Known rows, with every step that occurs
p/l: [+0.52, +6.34, -5.98, -4.49, -0.46, -2.13, -1.28, +3.39, -1.91, -0.79, +6.51, +0.19, -2.03, -1.16, +0.10, -4.88, +0.39, -0.94, -3.69, +2.30, -1.00]
w/h/l/p/r/q: [+4.00, +4.15, -1.55, -3.69, +2.82, -0.97, -4.38, +4.64, -3.94, -3.03, +0.31, +1.25, +0.70, +3.79, +0.30, -2.20, +0.58, -1.51, -2.11, -2.11, +1.35]
h/l/p/r: [+1.61, +4.03, -3.92, -3.88, +2.91, -3.48, -3.39, +2.90, -2.62, -3.91, +5.78, +2.23, -1.02, +1.57, +2.97, -2.85, +0.13, +1.29, -3.65, -1.38, +2.39]
p/r/q/t: [+0.85, +4.77, -1.72, -1.35, +1.75, -0.13, -3.15, +4.26, +0.31, -1.93, +2.32, -0.71, -1.84, -0.62, +5.00, +1.19, +2.80, -3.24, -0.41, +0.38, +3.20]
q/w/h: [-3.09, +7.57, -4.57, -3.91, +0.76, -1.06, +0.20, +5.89, +0.13, +0.31, +5.13, -4.05, -0.08, +0.00, -3.39, -1.54, -1.74, -0.98, +0.62, +1.54, -1.18]
p/r/q/w: [+1.12, +6.55, -3.72, -5.43, +3.42, +0.11, -2.27, +4.88, +1.26, -1.81, +4.12, -1.67, -1.26, -1.36, +3.47, +0.62, +0.36, -1.69, +0.16, +1.76, +2.63]
l/p/r/q/w/h/t: [+1.06, +6.10, -1.90, -1.55, +5.00, +0.75, -2.24, +4.12, -0.15, -2.78, -0.02, -0.41, +0.41, +2.87, +0.69, +0.58, -1.56, -2.94, -1.34, -0.93, +5.44]
l/p/r: [+1.64, +6.30, -4.01, -4.59, +2.21, -2.99, -1.34, +4.16, -2.41, -3.66, +4.06, +1.71, -2.52, +1.24, +3.81, -1.44, +1.84, -0.61, -3.52, -1.36, +2.00]
w/h/l: [-1.05, +5.90, -3.09, -1.76, -0.17, -2.83, -2.93, +4.12, -1.98, -0.18, +5.92, -2.46, +1.10, +1.34, -3.96, -4.35, -0.76, +0.32, -0.73, +0.70, -3.40]
h/l/p/r/q/w: [+2.59, +3.89, -3.76, -5.28, +5.57, -0.46, -3.67, +3.64, -0.72, -3.33, +4.30, +1.59, -1.17, +0.28, +3.35, -1.41, -1.63, -0.39, -1.54, -1.11, +5.49]
r/q: [+2.33, +7.76, -2.40, -2.49, +1.27, -1.58, -2.27, +4.59, -1.00, -0.42, +4.42, -2.55, -2.09, -0.84, +0.90, -3.73, +1.93, -3.56, -0.43, +0.66, -1.30]
h/l: [-0.33, +5.80, -4.09, -2.10, +1.09, -3.80, -3.10, +2.73, -0.90, -0.81, +8.57, -1.46, -0.78, -0.69, -0.63, -5.05, -0.43, +0.81, -1.51, +1.18, -1.71]
w/h/r: [-0.10, +7.13, -2.04, -1.49, -2.22, -0.54, -0.41, +3.54, -0.74, -0.73, +6.07, -4.80, +1.46, +4.08, -2.79, -2.72, +2.18, -2.13, -1.03, +1.40, -2.38]
w/h/t/q: [-0.95, +6.63, -0.23, +2.22, +2.00, -2.70, -1.15, +3.25, -1.52, -0.62, +1.13, -1.12, +1.04, +0.68, -2.75, -1.56, +0.34, -2.42, -1.47, +1.10, -1.36]
w/h: [-1.14, +7.99, -3.04, -2.64, -0.96, -2.62, -0.75, +5.58, -2.00, -0.04, +3.91, -3.53, -0.10, +1.24, -3.31, -2.92, +0.78, -1.54, -0.69, +0.90, -3.67]
w/h/t/q/r: [-0.51, +6.01, -0.65, +2.85, +1.30, -0.54, -0.10, +2.18, -0.69, -0.25, +0.14, -0.51, +1.96, +2.13, -1.12, -0.14, +0.48, -1.59, -1.89, +0.71, +0.87]
l/q: [+2.73, +7.03, -1.79, -3.72, -0.83, -2.00, -0.75, +3.24, -0.83, -1.87, +3.98, -2.39, -1.15, -1.12, +0.71, -1.87, +1.93, -0.91, -1.26, -1.15, -2.26]
t/q/w: [-1.34, +6.36, -3.72, -3.55, +3.63, -2.12, +0.47, +4.49, +0.17, -0.63, +4.45, -0.60, -1.58, -3.42, +0.96, -0.86, -0.55, -1.04, -0.27, +1.98, +0.85]
p/l/h: [+0.16, +5.45, -2.89, -5.47, -1.78, -2.14, -0.46, +3.15, -2.51, -1.31, +5.01, -0.36, -0.53, -0.23, -3.01, -4.35, +0.50, -1.76, -1.77, +2.57, -2.68]
p/l/h/w: [-0.29, +5.44, -3.73, -5.44, +0.14, -0.62, -2.19, +1.84, -0.38, -1.72, +7.44, +0.82, +0.70, -0.30, -4.62, -4.66, -1.33, +0.12, -1.72, +3.26, -1.52]
t/q: [+0.54, +6.55, -2.32, -2.31, +1.84, -3.34, -0.54, +4.21, -1.88, -0.99, +3.42, -0.03, -1.75, -2.36, +0.90, -2.13, +1.87, -1.84, -1.52, +1.27, -1.53]
r/q/w/h/l: [-0.29, +5.58, -2.99, -3.12, +2.63, +0.06, -3.16, +5.10, -0.30, +0.27, +4.20, -3.54, +1.26, +0.37, -3.45, -2.87, -2.74, -1.33, +1.34, +1.07, -0.18]

Rows
[+1.22, +5.77, -2.76, -1.52, +1.17, -1.18, +0.66, +3.14, -0.95, -0.76, +2.50, +0.55, -0.89, -0.80, +2.90, -0.58, +1.94, -1.08, -1.75, +0.74, +0.66] | t/q/r
[-1.23, +5.63, -1.66, -2.51, +1.11, +0.68, +0.96, +4.10, +0.18, -0.64, +3.62, -2.90, +2.09, +1.60, -2.06, +0.27, +0.17, -2.08, +0.05, +2.34, +0.50] | t/q/w/h/r
[+1.90, +2.07, -0.87, -1.00, +2.99, +0.07, -4.39, +4.24, -2.73, -2.91, -0.53, +1.40, +0.01, +3.29, +1.59, -0.19, +0.17, -2.40, -1.33, -2.77, +4.17] | w/h/l/p/r/q/t
[+0.43, +5.47, -3.10, -2.35, +0.55, +1.38, -0.53, +1.69, +0.17, -1.08, +2.23, -1.60, +1.83, +0.28, -3.15, -0.93, -3.03, -0.68, -2.14, +0.69, +1.63] | p/l/q/w/h/t
[+2.94, +6.81, -2.44, -4.16, +1.73, -1.26, -3.04, +4.40, -0.78, -2.18, +3.25, -1.17, -1.47, -0.07, +3.71, -0.89, +3.00, -2.18, -1.09, +0.93, +0.09] | p/r/q
[-0.33, +7.61, -3.06, -3.90, +1.72, +0.37, -1.09, +6.49, +0.01, +0.37, +2.44, -4.24, -0.03, +0.08, -2.81, -1.78, -1.09, -3.45, +1.47, +1.12, -0.59] | r/q/w/h
[-0.58, +6.87, -1.35, -0.81, +1.13, +0.17, -0.43, +2.74, +1.41, -0.97, +2.29, -4.15, +1.80, +0.48, -3.21, +0.24, -2.24, -0.90, +0.02, -0.40, +0.39] | l/q/w/h/t
[-2.01, +6.47, -2.78, -3.51, +2.42, -1.41, +0.57, +5.95, -0.79, -0.04, +1.69, -1.72, +0.32, -1.36, -2.51, +0.12, -1.05, -1.49, +0.53, +1.58, -0.83] | t/q/w/h
[+4.51, +4.89, -4.20, -4.64, -2.13, +1.54, +0.47, +1.24, -1.27, -1.53, +2.61, +1.19, -0.30, +0.42, +2.68, -1.36, +1.21, -0.22, -3.81, -0.51, +0.95] | p/l/q/r
[+4.50, +4.01, -2.43, -4.10, +3.96, -1.60, -4.46, +3.26, -2.67, -3.72, +3.39, +2.16, -1.08, +1.53, +3.67, -2.93, +0.85, -1.13, -2.66, -1.90, +3.06] | h/l/p/r/q
[-1.07, +7.53, -1.93, +0.43, +2.88, +0.51, -1.90, +4.07, +1.35, +0.31, +2.83, -4.37, +0.85, +0.56, -3.20, -1.70, -2.22, -3.46, +0.89, +1.56, +1.51] | r/q/w/h/t
[+1.77, +2.70, +0.32, -1.52, -2.12, +2.52, -1.34, +1.40, -0.42, -1.49, +3.68, -1.56, +0.51, +2.19, -0.18, -2.30, +2.13, -5.71, -0.60, +2.29, +2.29] | p/l/h/r/q/t
[+1.14, +4.72, -1.97, -4.42, -3.28, -0.34, -0.10, +1.12, -1.22, -1.84, +7.16, -1.44, +1.03, +2.55, -2.33, -4.26, +1.70, -2.13, -2.12, +2.92, -1.42] | p/l/h/r
[+0.31, +5.87, -1.70, +2.76, +2.47, -1.39, +0.02, +0.96, +0.49, -0.93, +2.86, +0.22, +0.15, +0.16, +2.63, -0.66, +0.91, -1.16, -2.45, +1.08, +2.35] | h/t/q/r
[+0.28, +6.58, -2.72, -5.31, +2.23, +0.91, -2.00, +6.16, +0.20, -1.21, +1.46, -2.84, +0.91, +0.78, +0.15, +1.40, +0.06, -2.14, +0.79, +1.25, +0.92] | p/r/q/w/h
[+0.84, +4.12, +2.21, +0.27, -1.48, +1.44, -1.11, +2.21, +0.48, -1.38, +3.71, -4.11, +0.51, +2.35, -0.18, -1.26, +2.99, -5.69, +1.66, +1.28, +1.13] | l/h/r/q/t
[+1.01, +3.49, -0.78, +0.11, +0.56, -0.08, +0.26, -0.19, -1.27, -1.48, +1.23, +2.44, +1.52, +1.12, -0.49, -1.49, +0.11, -1.82, -2.89, +2.35, +1.66] | p/l/h/t/q/r
[+2.27, +4.92, -0.84, -2.85, -1.25, -1.48, -2.45, +3.28, -2.31, -1.38, +2.72, -2.49, +2.18, +1.11, -3.53, -2.56, -0.14, +0.77, -0.74, -1.51, -3.66] | w/h/l/q
[-1.98, +4.29, -2.81, -2.65, +3.21, -1.72, -1.57, +4.66, -0.86, -0.05, +3.41, -0.73, +1.53, -0.96, -3.34, -1.20, -2.65, +0.40, +0.33, +1.39, -0.36] | t/q/w/h/l
[-0.59, +5.59, +1.77, +0.94, +1.64, -3.37, -0.60, +1.58, -0.86, -1.65, +2.26, -0.91, +0.86, -0.81, -2.29, -1.82, +0.85, -2.75, -0.35, +1.72, -1.50] | l/h/t/q
[+0.08, +2.94, -0.35, +0.16, -1.14, -0.29, -2.51, +2.95, -0.97, -1.05, +1.84, -2.23, +1.48, +1.02, -2.01, -0.56, -0.39, -0.22, +0.01, -1.95, -0.74] | w/h/l/q/t
[+1.27, +5.39, -4.20, -6.50, -0.84, +1.64, +0.24, +4.04, -1.26, -0.90, +1.71, -1.27, +0.76, -0.16, -2.98, -0.83, -1.79, -0.63, -1.65, +0.36, -0.35] | p/l/q/w/h
[+2.60, +7.17, -0.45, -1.61, -1.27, +1.06, -1.73, +4.05, -1.00, -0.49, +3.47, -4.92, +1.44, +4.13, -2.14, -2.74, +2.79, -4.60, +0.01, +1.17, -1.84] | w/h/r/q
[+3.98, +4.77, -0.52, -4.24, -2.34, +1.48, -1.35, +1.48, -1.62, -1.73, +4.48, -1.52, +1.09, +2.60, -1.54, -4.30, +2.56, -4.82, -1.25, +2.84, -0.77] | p/l/h/r/q
[-2.35, +6.40, -2.56, +0.58, +4.91, -2.03, -0.41, +2.26, +1.73, -0.92, +4.85, -0.74, -0.67, -2.76, +0.43, -0.71, -2.00, -1.23, -0.83, +2.17, +2.84] | h/t/q/w
[-1.99, +7.00, -3.41, -3.03, -0.49, +0.65, +0.36, +4.03, +1.12, -0.33, +6.92, -5.15, +1.64, +2.74, -2.79, -1.23, -0.46, -1.58, +0.24, +2.29, +0.26] | q/w/h/r
